Each row was made from one path, in order. Every step used is in the known rows, and no mark comes twice. Write each row's path.
Known rows
B U S L P: |   2 |   5 | -20 | -17 |  -3 | -11 | -18 | -19 |   9 | -23 |  -2 | -16 |  16 |   6 |   6 | -10 | -23 |   9 |  21 |  12 |  19 |
Y L B U S: |  -5 |  21 | -12 |   4 |   0 |  -5 |  11 |  -9 |  13 |  -5 | -23 | -24 |   2 |  19 | -16 |  -4 | -16 |   9 |  -1 |  -7 |  12 |
L B U S: |  -7 |  17 | -16 |   3 |   6 |  -2 |  11 |  -3 |   8 | -13 | -18 | -16 |   6 |  16 | -10 |   5 | -23 |   0 |   5 | -12 |   5 |
P L S C Y U: |   7 | -11 |   9 |   1 |  -8 |   6 | -18 |  23 |  -2 | -10 | -24 | -18 |  32 |  18 |  15 |  14 | -14 |  23 |  13 |   6 | -25 |
L S C: |  21 |  -1 |  14 |  -3 |  -8 |  -7 | -13 |   0 |   1 | -18 | -20 | -14 |  29 |  20 |   3 |  11 | -17 |   3 |  17 | -11 | -17 |
S C P L: |   3 | -14 |  -7 | -20 |   0 |  -4 | -14 |  11 |   9 |  -9 | -14 | -22 |  21 |  22 |  26 |   0 | -15 |  -5 |   7 |  -1 |   5 |
Y L B U S C: |   5 |  11 |   1 |   8 |   2 | -13 |  10 |  -5 |   9 | -12 | -19 | -35 |   2 |  24 | -11 |  -5 | -17 |   3 |   0 | -12 |   9 |
P L B U S: | -20 |   5 | -17 |  -7 |   8 |   3 |  10 |   6 |   7 | -13 | -26 | -16 |   5 |  17 |  11 |  10 | -21 |   9 |   6 |  -6 |  19 |
Y L P: |  13 |  19 |   2 | -26 |  -8 |  -9 | -23 | -12 |  13 |  -6 | -16 | -13 |  21 |  18 |   5 | -14 | -15 |  17 |   9 |  15 |  -2 |
B U S C Y L: |   6 |   3 |  -3 |  14 | -10 | -19 |  -3 |  -2 |   7 | -19 |  -8 | -40 |  15 |  25 |  -9 |  -9 | -15 |  15 |   1 |  -3 |   5 |
S L: |   4 |  13 | -28 | -10 | -10 |   6 | -15 |  -8 |  10 |  -8 | -11 |  -7 |  20 |  11 |  12 |   2 | -19 |  -2 |  16 |   8 |   2 |
S C: |  16 |   6 |  -2 | -10 |  -2 |  -4 | -12 |  -1 |   3 | -17 | -12 | -19 |  23 |  22 |  12 |   1 | -21 |  -8 |  13 |  -5 | -12 |
B U S: |   1 |   8 | -23 |  -1 |   2 |  -5 |  -4 | -14 |   7 | -19 | -15 | -17 |  16 |  15 |  -5 |  -2 | -20 |   0 |  13 |  -5 |   6 |
S L P: |  10 |  12 | -13 | -27 |  -8 |  -1 | -28 |  -9 |  10 | -14 |  -5 |  -6 |  23 |   8 |  16 |  -5 | -22 |   7 |  21 |  18 |   3 |
B U S C: |  10 |  -3 |  -8 |   0 |   5 | -13 |  -3 | -10 |   2 | -27 | -10 | -29 |  15 |  20 |   1 |  -4 | -21 |  -7 |  15 | -10 |   3 |
Y U S L: |   0 |   9 | -37 |  -7 |  -2 |   4 | -16 | -15 |   6 | -14 | -13 | -14 |  12 |   6 |   1 |  -2 | -14 |  -7 |  17 |  15 | -13 |
L B U S C Y: |  -5 |   7 |   1 |  16 |   3 | -11 |   9 |  13 |   4 | -22 |  -7 | -31 |  10 |  23 |  -6 |   7 | -24 |   3 |   0 | -16 |  -1 |
B U S L: |  -3 |   5 | -33 |  -1 |  -6 |  -4 |  -7 | -15 |   9 | -19 |  -9 | -18 |  14 |   8 |   2 |  -2 | -20 |  -1 |  17 |   3 |  15 |
C S L: |   0 |  20 | -29 |  -7 | -12 |  19 | -11 | -11 |   6 | -11 | -17 | -11 |  22 |  13 |  14 |   4 | -17 |  -5 |  15 |   5 |   4 |
C Y L B U S: | -14 |  22 | -10 |  16 |  -8 |  -6 |  10 |   4 |  12 |  -5 | -18 | -28 |   6 |  20 | -20 |   0 | -17 |  18 |  -7 |  -5 |   6 |

Write each row's path
| -23 |  -4 | -20 |  -8 |   7 |  -2 |   7 |   8 |  13 |  -5 | -19 | -20 |   6 |  16 |   4 |   4 | -18 |   2 |   0 |  -8 |  23 |
C P L B U S
| -17 |  19 | -31 |   7 |  -4 |   7 |  -4 |   8 |   7 |  -9 | -10 | -17 |   7 |   8 |  -9 |  10 | -17 |   3 |   5 |   9 | -16 |
C Y U S L B
|  -4 |  25 | -23 |   9 |  -6 |  25 |   6 |  -1 |   9 |  -2 | -20 | -13 |  10 |  10 |   4 |   5 | -22 |   0 |   9 |  -4 |  17 |
C S L B U
|   3 |  19 | -15 | -23 | -10 |   9 | -23 | -14 |   6 | -16 | -10 | -10 |  22 |  11 |  20 |  -4 | -21 |   3 |  19 |  15 |   7 |
C S L P
|  -9 |  17 | -31 |  -1 |   4 |   8 |  -4 |  -5 |   7 |  -8 | -16 | -12 |   2 |   7 |  -5 |   6 | -16 |  -8 |   9 |   6 | -12 |
Y U S L B
|  -2 | -21 | -12 | -11 |   4 | -12 |  -6 |   2 |   8 | -19 | -11 | -31 |  15 |  20 |  15 |  -4 | -16 |  -3 |   8 |  -7 |  20 |
B U S C P L
|  11 |  -8 | -16 |  -7 |   8 | -11 | -16 |  -7 |   5 | -17 |  -9 | -26 |  14 |  17 |  -5 |  -8 | -12 | -20 |   7 |   0 | -21 |
Y U S C P
| -13 |  18 | -28 |  -6 |  -3 |  -1 |   2 |  -7 |   8 | -14 | -13 | -13 |   5 |  11 |   0 |  11 | -19 |  -8 |   8 |   0 |   4 |
U S L B
|  -6 | -19 | -12 | -20 |   2 | -16 | -10 |   2 |   5 | -21 | -12 | -29 |  15 |  22 |  19 |   2 | -12 | -10 |   7 |  -3 |   8 |
U S C P L
|   1 |  20 | -11 |   1 | -17 |  -2 | -10 |   3 |  12 |  -2 | -15 | -19 |  23 |  21 |  -4 |  -2 | -14 |  19 |  -1 |   8 |  -8 |
C Y L
|  -6 |   8 | -34 | -11 |  -8 |  -4 | -11 | -15 |   8 | -20 |  -9 | -14 |  14 |  11 |   5 |   4 | -16 |  -7 |  16 |   7 |   3 |
U S L
|  18 |   0 |  12 |  11 |  -9 |   0 | -17 |  14 |  -1 | -12 | -17 | -18 |  31 |  17 |  -6 |  10 | -15 |  12 |  12 |   1 | -38 |
L S C Y U
|  10 | -11 | -11 |  -2 |   4 | -18 |  -6 |  -8 |  10 | -19 |  -4 | -31 |  14 |  20 |  -5 |  -9 | -18 | -13 |   6 | -12 |   8 |
B U S C P
|  -1 |   2 |  -5 |   1 |  -5 | -17 |  -8 |   2 |   0 | -29 |  -6 | -28 |  22 |  23 |   3 |   7 | -19 |  -1 |   7 |  -5 | -13 |
U S C Y
|   8 |  16 |   9 |  18 |  -8 |  -3 |   5 |  18 |  12 |  -1 | -14 | -31 |  12 |  25 |  -9 |  -3 | -19 |  17 |  -6 |  -8 |   3 |
S C Y L B U
|  -7 |  30 |  -4 |   5 | -12 |   2 |   2 |  12 |  14 |   5 | -19 | -18 |  14 |  23 |  -7 |   5 | -16 |  17 |  -8 |   1 |  -9 |
C Y L B
|  24 |   6 |  16 |   0 | -15 | -11 | -12 |  -6 |   7 |  -8 | -25 | -22 |  25 |  24 |  -3 |   2 |  -9 |  13 |  10 |  -5 | -11 |
Y L S C
|   0 |  19 | -22 |   4 |  -3 |  13 |   2 |   2 |  14 |   0 | -13 | -11 |  11 |   9 |   1 |   3 | -24 |   2 |  10 |  -1 |  13 |
S L B U
|  -1 |  -9 |   0 |  -6 |   6 |   3 |   1 |  21 |  13 |  -2 | -16 | -24 |  13 |  22 |  17 |   1 | -20 |  -1 |   1 | -12 |  19 |
S C P L B U
|   1 |  11 | -27 |  -8 |   5 |  -1 | -11 | -14 |   3 | -15 | -19 | -13 |  14 |  12 |  -6 |  -1 | -15 |  -7 |  12 |   7 | -24 |
Y U S
|  -4 |  -1 |  -2 | -16 | -10 |   5 | -12 |   6 |   4 |  -9 | -32 |  -3 |  29 |  17 |  17 |  17 | -14 |  19 |  16 |   1 |  -3 |
P L S
|  -3 | -10 |  -6 | -18 | -10 |   1 | -14 |   8 |  12 |  -2 | -27 |  -6 |  29 |  16 |  11 |  10 | -10 |  12 |   9 |  -1 |   2 |
C P L S
|   2 |   8 |  -2 |   6 |   9 |  -9 |  10 |  -2 |   4 | -20 | -13 | -27 |   6 |  21 |  -4 |   3 | -23 |  -8 |   6 | -17 |   4 |
L B U S C
|   2 |   6 |  -3 |   4 | -12 | -21 |  -7 |  -3 |   5 | -21 | -10 | -36 |  16 |  27 |  -3 |  -2 | -12 |   8 |   0 |   0 |  -8 |
U S C Y L
